Each row was made from one small tree. The marks that hang from a mark follow it in brackets, in alphabetical order. Every link used is in the known rows. Write each row's tree.
Known rows
P[X[K W[J]]]: [-1.79 +3.17 -1.25 +3.64 -0.07 -2.06 +2.39 +0.23 -1.04 -7.41 -0.26 -2.64 +1.40 -1.12 +0.57 +1.11 +0.63 +0.75 -0.32 -5.02 -2.74 +0.65 +2.44 +3.99]
X[K[J] P W]: [-2.12 +1.11 -5.97 +3.27 -2.48 -1.10 +5.34 -3.13 -1.60 -7.47 +0.64 -3.06 -0.72 +1.69 -3.02 -2.41 +0.87 +5.82 -3.71 -3.67 -3.99 -3.78 +0.34 +2.75]
G[J[K W[X[P]]]]: [-2.07 +1.73 +3.60 +3.14 -0.15 +1.93 +3.86 +0.85 +0.45 -5.32 -2.30 +1.46 -0.19 -3.53 +1.15 -1.03 +0.98 -0.89 -4.30 -4.17 +3.77 -1.27 +0.21 -1.78]
G[J M]: [-2.19 -1.58 +4.27 +3.56 -0.59 +1.31 -2.39 -1.66 +3.24 +2.17 +0.14 -1.67 -2.67 -2.65 -0.05 -1.05 +2.45 -2.15 +1.88 -1.00 +3.49 -1.96 +0.72 -1.88]
P[C X[K[J[W]]]]: [+2.63 +1.20 +2.96 +4.90 +0.05 -3.69 +1.64 +0.29 -0.34 -4.66 -1.96 -1.20 +0.80 -2.40 +3.32 +3.97 +4.03 +1.12 -2.93 -6.37 +1.56 +1.09 -1.03 +3.07]
J[K N W[X[P[C]]]]: [-1.45 +3.00 +5.14 +3.06 -1.16 -1.78 +5.04 +4.69 -0.88 -4.51 -4.74 +2.68 +2.98 -2.73 +0.20 +0.67 +0.23 -1.03 -8.41 -8.23 +6.76 -0.28 +0.44 +1.59]
N[J[W]]: [+0.88 -0.11 -0.85 +2.16 -0.67 +0.24 +3.83 +3.19 -2.12 -2.52 +0.36 +2.24 -0.87 -1.09 +1.85 -0.72 +2.84 -1.57 -2.76 -2.24 +3.14 +4.69 +1.22 +1.51]
M[G[J[K N W[X]]]]: [-0.63 -0.22 +4.90 +2.42 -0.70 -3.69 +1.67 +1.18 +1.02 -2.22 -1.82 +0.32 +1.29 -1.26 -1.28 -0.49 +2.52 -3.85 -5.22 -5.08 +4.42 +1.75 +2.40 +0.18]
C[P[X[K W]]]: [-1.18 +2.94 +0.85 +3.87 -1.66 -2.37 -2.60 -2.26 -1.76 -4.07 +1.94 -3.65 +1.44 -1.94 -0.61 +2.29 -0.96 +0.85 +3.36 -4.86 -0.06 -2.19 +1.11 +5.43]
P[C X[W[J]]]: [+0.05 -0.43 +2.62 +4.23 +0.23 -1.39 +1.52 -0.44 +2.96 -6.20 +1.01 -2.71 +1.85 -1.91 +2.53 +1.45 +3.66 -0.62 +0.35 -6.42 +1.24 +2.15 +1.06 +1.35]
J[K[X[P[C] W]] N]: [-1.57 +1.42 +3.19 +1.90 -1.87 -1.89 +3.48 -0.34 -3.41 -5.85 -3.50 +0.39 +3.31 -3.66 -3.00 -1.88 -1.02 +0.16 -6.00 -6.97 +2.25 -2.10 +1.34 +0.27]
J[N]: [+0.96 -0.02 +0.67 +1.13 -1.36 -2.58 +1.14 +2.79 -3.31 +1.27 -0.82 +0.62 +0.60 -1.24 -1.23 -0.09 +0.27 -2.81 -1.44 -2.42 +2.74 +2.47 +1.79 +0.05]
J[N W[X]]: [-0.68 +1.07 +2.97 +2.76 -0.30 -4.43 +1.87 +6.23 -1.15 -1.19 -2.92 +2.25 +2.90 -1.73 +1.08 +0.64 +1.15 -0.98 -5.60 -4.78 +5.78 +2.45 +2.84 -0.31]
N[J[K W[X[P]]]]: [-2.77 +1.37 +1.80 +2.22 -0.49 +1.69 +6.26 +1.97 -2.27 -5.78 -3.12 +3.02 +0.96 -1.15 +1.86 -0.50 +0.83 -0.75 -5.22 -4.75 +3.23 +0.66 -0.09 +2.44]
W[J[N] X[K P]]: [-4.41 +1.39 -0.73 +2.03 -1.73 -2.99 +4.62 +2.18 -3.05 -3.41 -3.42 +0.07 +1.80 -1.07 -2.26 +0.37 -1.63 -1.73 -4.88 -5.11 -0.06 -2.84 +2.97 -1.22]
P[C X[K[J] W]]: [+1.26 +0.21 +2.06 +5.72 -0.85 -4.18 +1.90 -2.72 -0.01 -7.39 -1.15 -3.32 +1.23 -0.73 +2.26 +2.38 +4.81 +2.66 -1.79 -6.91 -0.27 +0.16 -0.62 +4.17]
N[J]: [+0.07 -1.49 -0.61 +1.22 -0.96 +0.47 +3.03 -0.10 -3.33 -1.40 +0.05 +1.04 -1.03 -0.16 +1.03 -0.57 +2.16 -2.55 -0.35 -1.03 +1.15 +2.68 +0.28 +0.90]
N[J[K[X[W]]]]: [-1.71 -0.76 +1.88 +1.05 -1.08 +0.98 +4.15 -1.48 -4.18 -6.66 -2.61 +2.23 +1.27 -1.91 +0.08 -2.03 +1.02 -0.94 -2.93 -3.40 +0.18 +1.38 +0.64 +1.58]
G[J[W[X]] M]: [-3.53 -0.58 +6.01 +5.09 +0.19 -0.11 -1.60 +0.96 +5.02 +0.22 -1.46 -0.39 -0.95 -3.02 +1.98 -0.60 +3.16 -0.62 -1.35 -2.70 +5.82 -2.06 +1.45 -2.03]
C[P[X]]: [-0.90 +0.93 +2.56 +2.04 -0.19 -0.08 -3.78 -1.04 -1.14 -0.07 +2.20 -2.04 +1.57 -3.09 +0.54 +2.80 -1.98 -1.60 +5.28 -3.24 +1.28 -1.14 +0.18 +2.63]
M[G[J[K[X] N]]]: [-0.20 -1.12 +4.29 +1.12 -0.85 -3.61 +0.23 -1.56 -1.19 -1.32 -1.49 -0.51 +1.28 -2.46 -3.12 -1.39 +1.04 -4.32 -3.59 -3.59 +1.77 +0.45 +2.42 -1.26]
M[G[J[K[X[P]]]]]: [-1.67 -0.29 +2.08 +0.98 +0.09 -1.26 +0.46 -3.93 +1.03 -2.52 -0.15 -1.84 +0.91 -1.70 -3.23 -1.89 -0.23 -1.37 -3.09 -2.50 -0.63 -3.33 +1.16 -1.53]
X[K]: [+0.47 +3.18 -1.33 +1.19 -1.37 -2.87 +0.61 -0.75 -2.68 -1.91 -1.77 -0.87 -0.89 +0.45 -1.12 +1.18 +0.04 +1.45 -2.62 -0.85 -1.65 -1.99 +0.02 +2.88]
J[K]: [-0.82 +1.33 +2.88 -1.20 -0.44 +2.63 +2.18 +0.06 -0.88 -2.68 -2.78 +2.24 +0.11 -0.70 -0.36 +0.20 -1.27 -0.96 -1.59 -1.81 +0.24 +0.18 -1.51 +2.47]
P[C X[W]]: [+0.65 +0.46 +2.99 +4.99 +0.54 -2.70 +0.22 -2.13 +2.35 -5.36 +0.54 -3.85 +2.32 -1.14 +2.83 +1.89 +3.62 +1.35 +0.16 -5.97 +1.81 -0.12 -0.07 +2.70]
G[J[K[X]] M]: [-3.59 -0.65 +7.43 +2.62 -0.33 +2.18 -1.76 -2.39 +1.64 -0.95 -3.23 +0.39 -0.83 -5.01 -0.60 -1.36 +0.49 -1.73 -0.49 -2.44 +2.68 -3.39 +0.20 -2.02]

Write each row's tree
[-1.70 +4.12 +0.04 +4.10 -1.07 -5.41 +3.57 +4.85 -2.82 -2.82 -3.11 +0.26 +2.45 -1.42 -0.68 +0.62 -0.23 +1.12 -7.79 -5.86 +4.07 -1.59 +2.70 +1.18] -> J[N W[X[K P]]]
[-2.91 +0.83 +7.37 +3.39 +0.02 +1.93 -0.90 +0.75 +2.85 -2.15 -2.88 +1.52 -0.62 -5.93 +0.11 -1.56 +1.35 -1.07 -2.91 -3.78 +4.70 -1.48 +0.99 -1.61] -> G[J[K[X] W] M]
[-1.48 -1.50 +4.86 +4.44 -1.66 -0.57 -1.39 +0.64 +0.65 +3.19 -0.53 -1.23 -2.19 -3.60 -0.84 -1.16 +2.61 -4.37 +0.85 -2.89 +5.73 +0.04 +2.11 -1.89] -> G[J[N] M]
[-2.36 +1.49 +2.50 +1.00 -0.48 +0.51 +2.42 -3.21 -0.06 -7.31 -2.46 -0.33 +2.77 -2.39 -1.88 -1.86 -1.19 +2.94 -4.53 -4.58 -0.55 -4.52 -0.61 +0.21] -> J[K[X[P[C] W]]]
[-1.48 -0.47 +1.64 +2.19 -1.45 +0.69 +4.88 -2.79 -3.26 -7.18 -1.96 +0.76 +1.16 -2.03 -0.34 -1.91 +1.58 -0.14 -4.20 -4.94 +1.08 -0.95 -0.13 +1.15] -> N[J[K[X[P[C] W]]]]
[-2.08 -0.67 +1.49 +3.84 -1.51 -4.48 +3.28 -1.85 -2.01 -3.25 -4.03 -1.10 +1.67 +0.19 -0.30 +1.42 +1.50 +2.12 -5.56 -5.28 +0.98 -5.25 -0.72 -0.25] -> W[X[K[J[N]] P[C]]]
[-1.79 +1.01 +2.98 +2.41 -2.07 +0.50 -0.23 +0.99 -1.79 -4.16 +1.61 -0.65 +2.04 -3.72 -0.93 +1.28 -1.32 -3.64 +3.73 -6.87 +2.19 +2.21 +2.00 +3.83] -> C[P[X[W[J[K N]]]]]
[-0.80 -5.00 +0.98 +1.37 -1.00 -3.24 +2.12 +0.10 -3.28 -4.29 -1.90 +1.71 +2.93 -2.54 -1.50 -3.19 +1.79 +1.54 -2.96 -3.59 -0.65 +2.28 +2.64 -3.72] -> K[J[N] X[W]]
[-3.89 -0.71 +4.24 +1.03 -1.53 +0.29 +5.68 +2.16 -0.50 -4.33 -4.32 +2.06 +2.42 -2.22 -1.06 +0.39 -0.54 -3.90 -4.97 -7.31 +3.23 -1.00 +0.87 -1.73] -> W[J[K N] X[P[C]]]
[+0.95 +3.04 +1.79 +5.92 -0.47 -5.13 +0.64 -2.82 +0.29 -6.99 -0.88 -4.73 +1.81 -0.70 +1.93 +2.80 +3.63 +2.51 -2.07 -6.65 +0.37 -1.65 +0.07 +5.21] -> P[C X[K W]]
[-0.61 -1.19 +3.53 +1.92 -1.25 -3.83 +0.75 -2.23 -0.36 -3.68 -0.73 -1.31 +1.57 -1.72 -3.43 -2.48 +1.88 -3.03 -3.77 -4.42 +1.49 +0.66 +3.00 -0.52] -> M[G[J[K[X[W]] N]]]
[-0.96 -1.27 -1.49 +1.08 -2.20 -0.78 +3.59 +2.66 +0.08 -4.50 +1.40 +0.24 +0.40 -0.43 -1.73 -2.59 +1.70 -1.94 -1.02 -3.78 +0.76 +4.72 +3.80 -0.21] -> X[W[J[N]]]
[-2.51 -0.91 -0.94 +1.72 -0.41 -1.26 +1.74 -2.53 +1.52 -6.31 +0.72 -2.04 +2.75 -2.95 -2.24 -2.87 -0.08 +3.01 -3.41 -3.89 -1.50 -3.83 +2.09 -4.15] -> K[X[P[C] W[J]]]
[+2.28 +0.69 -0.95 +2.02 -2.42 -3.71 +3.59 +3.56 -4.13 -2.59 -2.44 +2.11 -0.94 -0.85 -0.83 +0.53 +2.31 +0.34 -5.27 -3.59 +1.07 +3.32 +1.14 +2.10] -> X[K[J[N W]]]
[+0.87 +0.28 -2.32 +2.81 -2.28 -1.76 +3.77 -3.05 -1.60 -3.38 -0.81 -2.06 -1.50 -0.17 -1.61 +0.69 +1.86 +3.13 -4.37 -3.90 -1.25 -4.26 -1.96 +1.01] -> X[K[J] P[C]]
[+1.58 +1.44 -2.53 +3.38 -2.03 -1.96 +4.53 -0.52 -0.47 -4.31 -0.54 -1.18 -1.28 -0.76 -0.99 +0.49 +2.48 +3.69 -6.27 -4.80 +0.42 -2.68 -1.49 +1.32] -> X[K[J[W]] P[C]]
[-1.69 -0.54 -3.09 +2.46 -1.78 +0.95 +4.38 -1.49 +3.63 -6.22 +3.20 -3.04 +0.11 -0.22 -1.99 -2.57 +1.80 +1.55 -2.05 -4.87 +0.15 -1.34 +1.16 -0.92] -> X[P[C] W[J]]
[-3.61 +0.73 -2.23 +1.76 +0.45 -1.46 +0.65 -3.17 -0.19 -5.30 +0.43 -2.67 +3.45 -1.93 -2.49 -3.29 -2.07 +5.22 -2.78 -1.97 -2.73 -5.85 +2.01 -2.63] -> K[X[P W]]
[+1.02 +2.02 +1.93 +5.71 -1.60 -4.89 +2.63 +0.34 -0.90 -6.99 -0.80 -3.13 +1.56 -2.23 +0.90 +2.35 +3.74 -1.01 -2.52 -8.49 +1.46 +1.83 +2.06 +3.72] -> P[C X[K W[J[N]]]]
[-0.92 -4.41 +0.13 +3.05 -1.48 -3.14 +3.39 -1.68 -2.07 -5.18 -0.85 -0.51 +2.90 -3.04 -2.33 -3.29 +2.01 +2.63 -4.57 -5.79 +0.18 -1.31 +1.62 -4.19] -> K[J[N] X[P[C] W]]
[-1.41 +0.80 +3.20 +3.01 -0.84 +0.92 +6.04 +1.28 -1.18 -6.08 -3.15 +2.59 +0.81 -1.55 +2.25 +0.21 +2.45 -0.90 -5.97 -5.92 +4.59 +0.62 -0.77 +2.26] -> N[J[K W[X[P[C]]]]]
[+0.60 +2.24 +0.69 +3.97 +0.06 -3.42 +2.63 +3.22 -4.11 -3.61 -2.28 -0.10 +1.31 -2.53 +1.74 +2.59 +1.19 +0.06 -2.30 -5.41 +0.10 +2.54 +1.08 +3.39] -> P[X[K[J[N W]]]]
[-1.58 +0.89 +1.62 +3.11 -0.82 -0.59 -3.05 -1.77 -0.04 -2.79 +3.13 -3.06 +2.02 -2.24 +0.08 +1.48 -0.97 -0.02 +5.06 -4.31 +0.92 -0.96 +0.94 +3.61] -> C[P[X[W]]]
[-3.58 +1.95 +1.00 +0.33 -0.17 +1.53 +2.69 -2.58 -1.00 -7.02 -2.53 +0.13 +2.92 -2.24 -2.33 -2.48 -2.76 +3.15 -3.77 -3.41 -1.99 -4.32 +0.15 +0.28] -> J[K[X[P W]]]
[-0.59 +2.95 +1.61 +2.79 -1.16 -1.92 -3.26 -1.59 -2.71 -1.28 +1.10 -2.65 +1.04 -2.70 -0.28 +3.51 -1.89 -0.75 +3.59 -3.81 +0.14 -2.38 +0.19 +4.55] -> C[P[X[K]]]
[+0.21 +2.27 -4.28 +2.86 -2.28 -2.35 +5.50 +2.38 -4.15 -3.21 -0.97 -0.14 -0.92 -1.07 -2.46 -0.51 +0.25 +2.14 -5.94 -4.54 +0.02 -0.95 +0.87 +1.61] -> X[K[J[N W]] P]
[+1.01 +1.41 +3.34 +1.90 -0.77 +2.38 +3.20 +2.00 -0.14 -4.25 -1.08 +2.34 -1.79 -4.02 +0.99 -1.09 +2.17 -2.55 -2.91 -3.10 +3.95 +2.83 +0.39 -0.60] -> G[J[K W]]
[-1.13 -0.60 +1.20 +2.74 -0.09 -0.96 +3.66 +2.56 -1.46 -3.36 -1.61 +2.43 +0.85 -0.57 +2.93 -0.06 +2.84 -0.88 -3.66 -2.77 +3.44 +2.62 +1.19 +0.79] -> N[J[W[X]]]
[-0.51 +0.67 +1.11 +4.19 -2.58 -3.06 -0.91 -0.78 -3.71 -3.70 +1.18 -2.37 +1.27 -2.45 -0.93 +1.93 +0.12 -0.63 +2.79 -6.33 +0.84 +0.43 +1.47 +4.91] -> C[P[X[K[J[N]] W]]]
[-3.30 -0.26 +2.18 +2.65 +0.51 -1.81 +0.95 -2.72 +2.13 -1.98 -2.07 -2.02 +2.55 +0.37 +0.86 +0.90 +0.05 +2.36 -2.86 -3.03 +1.43 -6.61 -1.00 -1.66] -> W[X[P[C]]]
[-0.61 +0.00 +4.69 +5.20 -1.39 -1.03 -0.66 +3.74 +1.81 +1.96 -0.25 -0.08 -2.06 -4.53 -0.09 -1.30 +3.38 -3.58 -1.53 -4.17 +7.77 +2.02 +3.04 -1.47] -> G[J[N W] M]
[-0.31 +3.60 +1.48 +4.81 -1.50 -6.15 +3.23 +4.12 -1.77 -3.02 -3.18 -0.18 +2.34 -1.62 -0.28 +1.20 +1.42 +1.11 -8.59 -7.03 +5.41 -1.67 +1.96 +1.05] -> J[N W[X[K P[C]]]]
[-4.84 -1.14 +0.21 +1.19 -0.70 -0.86 +4.26 +2.85 -0.92 -1.96 -1.89 +0.80 +2.47 -1.51 -1.27 -0.64 -1.61 -2.87 -2.68 -4.33 +1.25 -1.08 +2.96 -3.68] -> W[J[N] X[P]]
[-1.06 +2.60 -4.34 +3.67 -3.20 -1.96 +5.01 -2.41 +1.01 -8.29 +1.31 -3.95 -0.74 +0.31 -3.09 -1.45 +1.91 +2.93 -4.63 -5.88 -1.41 -3.16 +1.28 +2.06] -> X[K P[C] W[J]]
[-0.19 +1.05 +2.19 +2.24 -0.78 +0.72 +5.09 +1.06 -2.76 -6.26 -2.48 +2.77 +1.08 -3.83 +0.78 -0.96 +1.35 -0.48 -6.37 -5.26 +3.15 +0.89 -0.10 +0.84] -> N[J[K[X[P[C]]] W]]
[-2.08 -0.69 +2.38 -2.43 -0.19 +2.81 +2.75 +1.73 -0.69 -4.30 -2.77 +3.85 +1.26 -3.50 -1.24 -0.97 -1.90 -2.88 -2.04 -2.23 -1.54 +1.90 +1.20 -2.33] -> W[J[K[X]]]
[-1.86 +1.86 -1.12 +3.67 -0.72 -1.69 +4.95 +1.47 -2.95 -4.69 -1.78 +0.68 +0.43 -0.38 +1.56 -0.06 +1.79 +0.77 -5.43 -3.81 +2.12 -0.56 +1.14 +1.98] -> N[J[W[X[K P]]]]
[+0.39 +1.24 +1.55 +1.23 -1.09 +2.21 +5.59 +3.20 -2.77 -4.79 -1.83 +3.94 -0.75 -1.73 +1.65 -0.55 +2.01 -2.44 -4.02 -3.79 +3.39 +4.88 +0.06 +3.53] -> N[J[K W]]
[-2.53 +3.46 +3.80 +2.32 -0.68 -0.83 +5.21 +5.42 -1.93 -4.44 -4.69 +3.15 +3.15 -2.41 -0.26 +0.09 -1.38 -0.89 -7.67 -7.12 +5.41 -0.05 +1.22 +1.80] -> J[K N W[X[P]]]
[+0.52 +0.34 +2.98 +1.18 -0.35 -1.31 +1.02 -0.25 +2.69 -2.54 +0.43 -0.16 -0.43 -0.95 -1.26 -0.98 +2.28 -2.66 -3.52 -2.98 +2.41 +1.85 +1.31 +0.81] -> M[G[J[K W]]]
[-0.01 -4.92 +2.12 +0.11 -0.32 -2.58 +1.27 +1.00 -4.42 -0.78 -2.87 +3.06 +2.43 -3.49 -1.09 -1.61 +0.49 -0.42 -2.65 -2.28 -0.36 +1.96 +1.60 -4.97] -> K[J[N] X]
[-1.34 -0.64 +3.11 -1.59 -1.27 +0.84 +3.58 +3.93 -3.46 -3.27 -3.49 +4.38 +1.61 -4.28 -2.26 -1.04 -1.65 -5.22 -3.30 -4.05 +0.82 +3.90 +2.73 -2.25] -> W[J[K[X] N]]
